Each row was made from one small tree. The marks that hang from a mark follow it in brackets, in alphabetical order. Every link used is in the known rows. Write each row's tree.
Known rows:
podus(tapus(mafo(vare(sufe(saraf))))): [-16 -22  -7  -1   8 -10  16 -12  -9 -24  -6  -4  -1  10  -4 -20   2  11
  -6   8 -11  12  -4   0]
vezok(dobe(vare(mafo(podus) sufe(saraf)))): [-10  -5  -7 -15   0 -21  15 -15   1 -16 -17  -1   5  16   9 -10  -4  18
 -13   8 -17   9   2   0]
podus(mafo(vare) tapus): [  3  -5  -2  12   8   2   3   2 -16  -8  -1   0   3   3   3 -10   6  12
 -10   4 -13  21   0  -7]
turu(roba(mafo(podus(tapus) vare))): [ -2 -16   1  15   6  -1   2  -9  -7 -20  -4 -13  -9   9  -9  -5  23  20
 -11  -1 -16  17  -5   3]
sufe(mafo(vare)): [ -6 -14  -4   5  -3  -9   6  -6  -6  -1   7   2   2  -1  -9  -7  10   5
  -6   9  -7   4   6  -1]
turu(roba(mafo(podus sufe(saraf) vare(dobe)))): [-15 -14  -3  15  12 -10  15 -22   6 -16  -8 -13  -5   9 -23 -13  19  16
 -10   3 -21  17 -10   8]
dobe(vare): [-2 -1 10 -3  1 -5 -5 -4 -2  0 -5  3 -7  6  4  0  0  6 -6  2 -5 -1 -5 -1]
vare(dobe(vezok) mafo(podus(tapus)) sufe): [ -5  -5 -18   3   9 -10  11 -13 -23 -14 -11   2   4  -1   3 -22 -15   7
 -12   5   2  14  20   5]
tapus(mafo(podus sufe(saraf vare))): [-15  -5 -13   3 -10 -17  13 -15  10 -16  -8 -19  -5   1 -20  -8   3   9
   5   5 -12  10 -16  -2]
saraf(sufe(vare(mafo))): [  1  -6  -8   1  -5  -8   5   5 -10  -2 -11  -7   5  -6  -8   6  -1   2
   8  12  11   0  11  -3]
vezok(dobe(vare(mafo))): [ -1  -2  -3 -12   0 -10   1  -6   0   0 -11   3   3  10  15  -2  -4   9
  -3   8  -6   4   7  -3]
sufe(mafo(vare(dobe)) saraf): [-16 -16 -10   0   5 -20   6 -12   8  -5   1   7   3   5 -14 -14   2   0
  -5   7 -12   9   4   4]
vezok(dobe(vare(sufe(mafo(podus) saraf)))): [-19  -5  -3 -16  -8 -30   8 -14   2 -13  -6   2   1  23   0  -8  -3  14
 -10   7 -22   8  -3   7]
podus(mafo(sufe(saraf vare(dobe))) tapus): [-12   1 -12   6   6 -19   9   2   0 -12  -9  -7   5   6  -8 -16 -10   3
   9   1 -13  23 -10   1]
turu(roba(mafo(vare(dobe sufe)))): [-10 -21  -1   4  16  -7   4  -9 -15 -16  -2   2  -5   6  -6 -11   7  13
 -12   7  -3   7   5  18]
vare(mafo(podus)): [  4  -3 -11   6   0  -4  11  -9   0  -5  -6  -7   6  -5   1  -4   2   9
  -7   3  -3   5   8  -5]
sufe(mafo saraf vare(dobe(vezok))): [-17  -4 -13 -11  -5 -34  -7  -6  10  -7  -1   6   0  -2 -21 -10 -11  -6
   5   5   3   7   4  10]
roba(mafo(sufe vare) turu): [ -4  -2  -4   3  -5  -2  14 -16 -10   0  -1  -4   7   4 -13  -6   6  11
  -3  14 -23   2  -6   6]
vare(mafo(podus) sufe): [  2  -6 -12   2   2  -4  20  -9 -13 -12  -6  -5   7  -4   4  -9  -2  11
 -12   8  -1   3  11   0]
turu(roba): [  1  -3   8   6   7   4  -5   0   5  -6  -2  -9 -10  -1   0   6   9   0
   0  -9   7   2   3   9]
podus(mafo(vare(sufe(saraf))) tapus): [ -6 -10  -2   5  11  -8  16  -2 -15 -21  -3   1   7   7   2 -17   3  13
 -13   7 -16  20  -4  -1]
tapus(mafo): [-7 -7 -6  0 -1 -2  0 -7  0 -4 -1 -4 -4  1  1 -2 -4  1  4  1  2  1  1 -2]
mafo(podus sufe vare): [ -1  -5  -3  15   0   6  17 -15 -10  -4  -3 -10  -3  -1 -14 -12  17  14
 -15   8 -19  11  -6  -5]
vezok(dobe(vare(mafo(sufe)))): [ -4   0  -3  -5   0  -7  16 -10  -4   2 -12  -4   5   9  10  -7  -2   9
   1   9 -11   6   3  -5]
podus(mafo(sufe(saraf vare(dobe(vezok)))) tapus): [-12   5 -10   4   5 -19   4  -2  -5 -11  -8  -2   3   0 -14 -20 -13   1
   6   2  -6  25  -5   2]

Which tree is each row?
[ -6  -5  -1  -5   6 -19  15 -18 -11 -22 -15  -2   1   5   2 -17  -4  16
 -16   5 -10  12   3  -1] -> dobe(vare(mafo(podus(tapus)) sufe(saraf)) vezok)
[ -2  -4  -2  -1   5 -11  11 -15 -24 -17 -12   0  -1   2   6 -16  -6  17
 -18   6  -4  10  11  -1] -> dobe(vare(mafo(podus(tapus)) sufe) vezok)
[ -2  -4  -4  -4  -5  -5   1 -10  -6  -2  -1   3   6   6  -8   0   3  11
  -7  11 -19   1  -2   6] -> roba(mafo(vare) turu)
[ -4  -3  -7   4   3  -7  29 -11   8  -4  -6 -11  13  -5  -4  -8   4   3
   7   5  -5   4  -1  -7] -> vare(mafo(sufe(saraf)))
[-13  -7 -12   0 -13 -30   4  -3  11 -19  -1 -11   0   8 -15  -7   2   5
   6   0 -14  13  -8   1] -> sufe(mafo(podus(tapus)) saraf vare)
[ -6   0  -9  -8   1 -15 -16  -1  -4  -2  -5   7  -6  -5 -13  -9 -12  -4
   0   5   9   6   6   8] -> sufe(vare(dobe(vezok)))
[-10  -1  -7  -1  -1 -16  22 -16   4 -11 -19 -12   5  20   6 -14   3  16
  -1   3 -27  19  -6  -9] -> vezok(dobe(vare(mafo(podus(tapus) sufe(saraf)))))
[ -8  -8 -17  -8   4 -24   4  -3  15 -10 -10   0   7  -3  -7  -9  -8  -2
   5   7   2   5   3   2] -> sufe(saraf vare(dobe mafo))
[ -4   0  10  -9   4  -7  -1  -9 -20  -7  -5   9  -6   1   0  -8  -8   7
 -15   6   1  -1   3   7] -> dobe(vare(sufe) vezok)
[-10  -5 -13   3   9 -10  24 -13   8  -2  -9  -4  12  -2  -3 -14  -5  -1
   7   4  -4   6   4  -2] -> vare(dobe mafo(sufe(saraf)))
[-19 -10 -14   8   7 -10  11 -31  -3 -11 -10  -5  -8   0 -25 -24   3  10
 -13   7 -15  19  -1  -2] -> tapus(mafo(podus sufe(saraf) vare(dobe(vezok))))
[-20  -6 -14  -2   3 -27  10 -15  -8 -18  -4   4   2   9 -12 -22 -13   3
  -6   0  -8  15   9  10] -> vare(dobe(vezok) sufe(mafo(podus(tapus)) saraf))
[-10 -12  -7   5  -5 -18  11 -15   8 -11   2  -4   2   5 -19  -9  15  11
 -13   7 -19  11  -3  -3] -> sufe(mafo(podus vare) saraf)
[ -7 -13  -1  10  -5  -5   7  -3 -16   4   0   0   2   4 -16   1  10   5
  -3  12  -2   4  10  -2] -> saraf(sufe(mafo(vare)))
[ -4  -3 -11  12   2  -8  31 -14   4 -13 -10 -17  10   3  -4 -14   6  10
   2   1 -15  14  -3  -9] -> vare(mafo(podus(tapus) sufe(saraf)))
[-17  -8 -16   1  -2 -12   3  -9  -3  -4  -6  -7  -6   0 -10 -12 -10   0
  11   7   2   6  -3   5] -> tapus(mafo(sufe(vare(dobe))))
[-10  -9  -9  -4  -2 -17  15 -17  -9 -24  -8  -3   7  17 -10 -12   3  20
 -14   9 -34  11  -9  10] -> roba(mafo(podus(tapus) vare(sufe(saraf))) turu)
[-14  -5 -10  -6   2 -18   3  -9 -18  -3   4  12   2  -2  -7 -15 -18  -4
  -4   7   9   3  18  14] -> vare(dobe(vezok) sufe(mafo))
[  4   2   1  -1   0  -9   1 -17  -7  -5 -11  -1  -3  -5  -1  -6  -1  13
 -17   5  -3   6   9  -5] -> dobe(vare(mafo(podus)) vezok)
[ -8   2  -2   8  -2  -5  20 -13   9  -7  -5 -13   1   4 -14  -7   8   7
  -2   0 -17   8 -12  -3] -> mafo(podus sufe(saraf))
[-13 -11 -11  14   0 -11  -2 -14 -26  -2  -8   3  -5   8 -22 -14   0   8
 -11   8  -6  19  17   1] -> saraf(sufe(mafo(podus(tapus) vare(dobe(vezok)))))
[ -4   7  -4  -1  -8  -4  13 -12  -4   3   0  -5   8   6  -7   1  -5   4
   8   6 -17  -2  -6   8] -> roba(mafo(sufe) turu)
[-12  -5  -9   5  -7 -21  11  -9  10 -14   0  -7   3  11  -8  -8   3   5
   1  -4 -16  12  -4  -1] -> sufe(mafo(podus(tapus)) saraf)
[ -8 -13  -4  13  13  -7  -7 -16 -12 -17  -7  -4 -13   6 -15 -14  11  16
 -15   0 -10  22   5  10] -> turu(roba(mafo(podus(tapus) vare(dobe(vezok)))))
[-10  -6 -17  -2  12 -18  16 -16  -9 -20 -14   2   6   2  -2 -23 -12   6
 -10   3  -3  16  14   4] -> vare(dobe(vezok) mafo(podus(tapus)) sufe(saraf))
[  0   6  -1  16   3   3  15   2 -16  -4  -1  -9   7   2   5 -10  -2   6
   5  -1 -10  18  -4  -6] -> podus(mafo(sufe) tapus)
[ -7 -18  -7   6   4   0   3  -9 -10 -11  -3  -4  -6   4  -1 -12   6   8
  -3   5  -8  12   0  -5] -> podus(tapus(mafo(vare)))
[-10  -1  -7   4  -6 -10  20 -24   3 -10  -6  -9   7   9 -23  -8  11  18
  -8  10 -36   8 -16   3] -> roba(mafo(podus sufe(saraf) vare) turu)
[ -8  -1   3 -17   1 -10   0  -3 -12  -6  -8   7  -3  18  12  -5  -8  10
  -8   7  -9   2   0   7] -> vezok(dobe(vare(sufe)))
[-17 -16 -15   8   4 -22   7 -16   3 -13  -4   0   0  13 -14 -20   5   9
  -8   2 -22  20   1   0] -> sufe(mafo(podus(tapus) vare(dobe)) saraf)
[-10  -4   3  12   2  -9  18 -15  12 -16  -4 -20  -2   7 -16  -1  18  13
   2  -5 -16  10 -15   6] -> turu(roba(mafo(podus sufe(saraf))))
